Each row comes from the steps of one walk. Every step used is in the known rows, and no mark comes twice. Write the walk behind each row, first mark first.
Known rows:
muka/noro/vede/tili/koza: [ -2   9  13   3  29  -2  -5   7 -15 -21  13   5  -2 -12  28  29  -4  21
  -6  23   6  17  15  17 -12]
tili/vede/noro/pizuna: [  3   3   4   3   5   5  14   4 -15 -29   3  -9  21   5  10  20   8  40
   2  18  18   9  15   4 -22]
vede/tili/muka/noro/pizuna/dimek/momul: [-10  -4  12   4  28   2  27   7  -6 -38   9   9   5  -2  14   5 -11  50
  -9  16   7  -2   7  15 -12]
dimek/pizuna/tili/vede/noro: [ -3 -19   8 -16  28   4  21  -2 -13 -15 -10 -22  10  -2   3   9   4  38
  -1  -4  22 -15   7  13 -11]
pizuna/dimek/muka: [ -6 -17   0   4  20  22   6   0   3   5  -5  -6  12   1  -3  -7  -6   5
  13  -6   5 -20   3   6   3]
momul/dimek/muka/noro/vede: [ -6   8  10  31  30  -7 -30  -2  -2  13  13  11  -1  10  11  -2   7   2
 -17   1  -4   7  15  -6 -11]
noro/muka: [  3   3   0   8  12   3  -8   2  -7  -2  10   4  17  11   3   0  -7  18
 -20   0  -6 -10   3   2  -2]
pizuna/tili: [ -9  -6   3  -4   7  12  16  -5  -3  -8   5 -10  -1 -16   4  -9  -5   2
  -8 -19  13  -5   2  16   8]
dimek/pizuna: [  2 -15   3  -7  17  -5   5  -1  -5   7 -13 -10   1   8  -5   6   2  22
  -2   3   2 -18  -2  -5  -5]
tili/vede/noro/pizuna/dimek: [  0  -5   4   2   5  16  21   2 -15 -30   0 -13  21   2   8  22   5  49
  10  14  25   4  16   9 -21]
momul/dimek/pizuna/noro/vede: [ -5  -7   8  23  13  -2 -10 -10 -13  22  -3  -6   0   2   1   5   7  35
  -3   1   8  -4  11   2 -14]
dimek/muka: [  0  -3   1   7  25  -2  -9   5   3   9   4   4  15   8   2 -12  -1 -16
  -4  -1 -11 -12   1  -5   0]
tili/muka/dimek/momul: [ -7   0   2   1  12 -19  -2  -1  -5 -11  -1  15   9  33  11 -10   4  -5
 -22   1  -2  -4   2  -2  -9]
pizuna/tili/koza: [ -7   0   3 -11   8  12  18  -2 -15 -10   8  -7   2 -14  15   3 -11   3
 -11  -7  19  -8   5  11   1]
pizuna/noro: [ -6  -2   2   1   0   2  15  -5  -5   6   0  -1  14 -14   3   2  -1   3
  12  -4   6   5   8  18   2]
momul/dimek: [ -7   6   3  21  -2  -2 -15  -7   2  13   3   7 -16   4  -1  -6   5  11
  -7  -3   2   5   3 -12  -7]
noro/muka/dimek/momul: [ -8   2   2  17  29  -1 -21  -2  -7   3   9  11  21  24   6 -10   1   2
 -20 -13  -4  -9   4  -5 -11]
momul/dimek/pizuna/tili: [-10  -9   8  12  17   1  -1 -11  -4  14  -3  -8 -15   1  -3  -7   3  31
 -14 -12  13 -13   3  -6  -7]
tili/muka: [  3   0  -1  -9  -4 -15  11   3  -6 -14   0   8   5  20   7   0  -5  10
 -20  15  -4  -5   1   5   0]
tili/vede: [  8   4   2 -11  -2  -1   4   1 -10 -19   3  -7  10  11   6   9   1   8
  -9   9   7   0   8   0 -10]
momul/dimek/pizuna/noro/muka/tili/koza: [ -9   0   8  13  33  -1  -4  -8 -14   9   3   4   3   3  12   8  -6  32
 -19  18   6 -12  12  -7 -13]
muka/dimek/pizuna/tili: [-15 -17   6  -5  25  -3   5  -9  -3   7 -11 -12  -8   3   7   0   6   6
 -11  -8  11 -14   1   2   0]
momul/dimek/muka/tili: [-10   5   6  26  34  -1 -22  -3   7   7  10  12  -6   3   7 -15  -1 -13
 -17  11  -8  -3   6 -17  -4]
dimek/muka/tili/vede/noro/pizuna: [ -2   1   6  10  48   6   2   7  -4 -27  10   0  26   1  17   2  -3  -2
 -13  28  -2  -5  14  -3 -11]
tili/muka/dimek: [ -6  -1   0  -5   0 -20   5  -2  -3  -9  -3  10  -1  25  14   2   1  -1
 -24  16  -3  -3   2   1  -2]
momul/dimek/muka/noro/pizuna/tili/koza: [-11  11  12  25  31   1  -6  -3  -8   4  18   8  -1   5  17  -2  -2  14
 -29   0  10  -1  16 -10 -11]

Which walk is each row?
[ -4  -2   1  10  22   4  -4   5  -4  -9   2   4  21   0   5   9   4  32
  10   6   5   5   7  10 -11] : vede/noro/muka
[  0   7   6 -12   9 -22  11   3  -3 -24   2  14   1  19  14  11  -4   9
 -27  17   1   6   9   9  -2] : tili/muka/noro
[ -9 -14   3  -1  42  25  10   2   2 -22  -4  -6  18  -7   9   3  -5   6
  15  14  11 -12  12  10  -4] : pizuna/dimek/muka/tili/vede/noro
[ -2   0  11  13  46  -4 -15   9  -3  -7  13   6  13  -3  19   5  -1   0
  -7  12  -9   3  12  11  -7] : dimek/muka/noro/vede/tili
[-14 -17   7  -8  30  -3   8  -7  -6  -6 -13 -15   1   4  11  10  13  18
  -3  -1  20  -8   7   6 -11] : muka/dimek/pizuna/tili/vede/noro
[ -6 -13   3  -3  36  24   8   0   1 -18  -1  -6  14  -2   7  -1 -11  -3
   3  11   6 -19  10   5   1] : pizuna/dimek/muka/tili/vede
[-11 -15   7 -11  23  -3   7  -9  -7  -2  -9 -15  -4   9  10   6   8   9
 -16  -3  15 -14   5   2  -6] : muka/dimek/pizuna/tili/vede
[ -7   2  10   7  14  12  19  -1  -4 -17   5  -1   2  -4   8  20  -3  33
  -8   4  17   5  16   8  -5] : muka/noro/pizuna/dimek
[ -1 -15   8  -2  27   2  13   1 -25   3  -4 -13  16 -12  14  21  -4  41
   8  20   8 -12   9  19 -13] : dimek/pizuna/noro/vede/tili/koza
[ -8  -8   9  13  28   3  -2  -7 -12  -1   0  -8   2   8   4   2   6  53
 -15  -4  18 -11  10  -1 -18] : momul/dimek/pizuna/tili/vede/noro/muka
[ -5  -6   6  15  13  -7 -11  -7  -2  19  -6  -1 -14  11  -5  -1   7  29
  -9   1   4  -9   1 -16 -12] : momul/dimek/pizuna
[ -3  -6   6  12  12  -5  -6   5 -15 -17   9   1   2   0  22  11  -1  26
 -10  27  -6   4   6  20 -10] : noro/vede/tili/muka/dimek
[-13  -1   3  12  21  -6 -17  -5   0   5   0   9   5  16   4 -13  11 -19
  -2 -16   2   1   1  -8 -11] : muka/dimek/momul
[ -9 -12   3  20  22  22  18   4  -5  -9  -2  -7  22  -8   3   9   4  44
  22   6  17  -2  11   9 -13] : vede/noro/pizuna/dimek/muka
[ -4   3   8   3  16  -4  22   2 -11 -29   6  11  15  23  11   7  -6  33
 -25   7  11  -2  15   9 -10] : tili/muka/noro/pizuna/dimek/momul
[ -7  -6  10  18  22  -1  -3  -6 -20  13   1  -3  -3  -7  12  12   1  47
   0  17  10  -5  10   3 -19] : momul/dimek/pizuna/noro/vede/tili/koza
[ -9 -10  11  23  21  -1  -6  -7 -12  15  -1  -5  -5  -9   5   5   5  47
   2   8   6  -3   8   6 -15] : momul/dimek/pizuna/noro/vede/tili
[ -5  -2   3  17   9   8  14   4  -7 -13   1  -3  15  -9   5  14   8  41
  14  11  13  11   9   6 -15] : vede/noro/pizuna
[ -6   7   7  20  33  -2 -21  -3   2  -4  11   9  -1   8  11 -10   0 -10
 -22  15  -5  -3  10 -17 -10] : momul/dimek/muka/tili/vede
[ -5   6  10   7  39   2   8   5 -10  -8  16   3  19   2  20   5  -8   3
 -25   3   7  -6  16   2  -5] : dimek/muka/noro/pizuna/tili/koza
[ -6   1   0  10  17  -2 -15  -2  -4   4   7   7  10  17  10   2  -1   7
 -23   2  -5  -7   4  -2  -3] : noro/muka/dimek
[-15  -6   5  12  14   5  25  -1 -10 -21   2  -4  13  -5  15   9   6  41
  -4   6  20   6  11  16 -11] : vede/noro/pizuna/tili/muka/dimek
[-10  -9  10   8  22   1   2  -8  -8  -1  -5 -11  -7   2   2   2   9  44
  -6  -4  21  -6   9  -2 -17] : momul/dimek/pizuna/tili/vede/noro
[  1 -17   6   2  19   0   6  -3 -19  11  -8 -15  18  -3   3  13   3  30
   7   5   6 -11  10  19  -8] : dimek/pizuna/noro/vede
[-11  -5   5  15  13  16  24   1  -9 -17   4  -9  14 -19   7   8   5  43
   9  -2  22   8  10  16 -10] : vede/noro/pizuna/tili
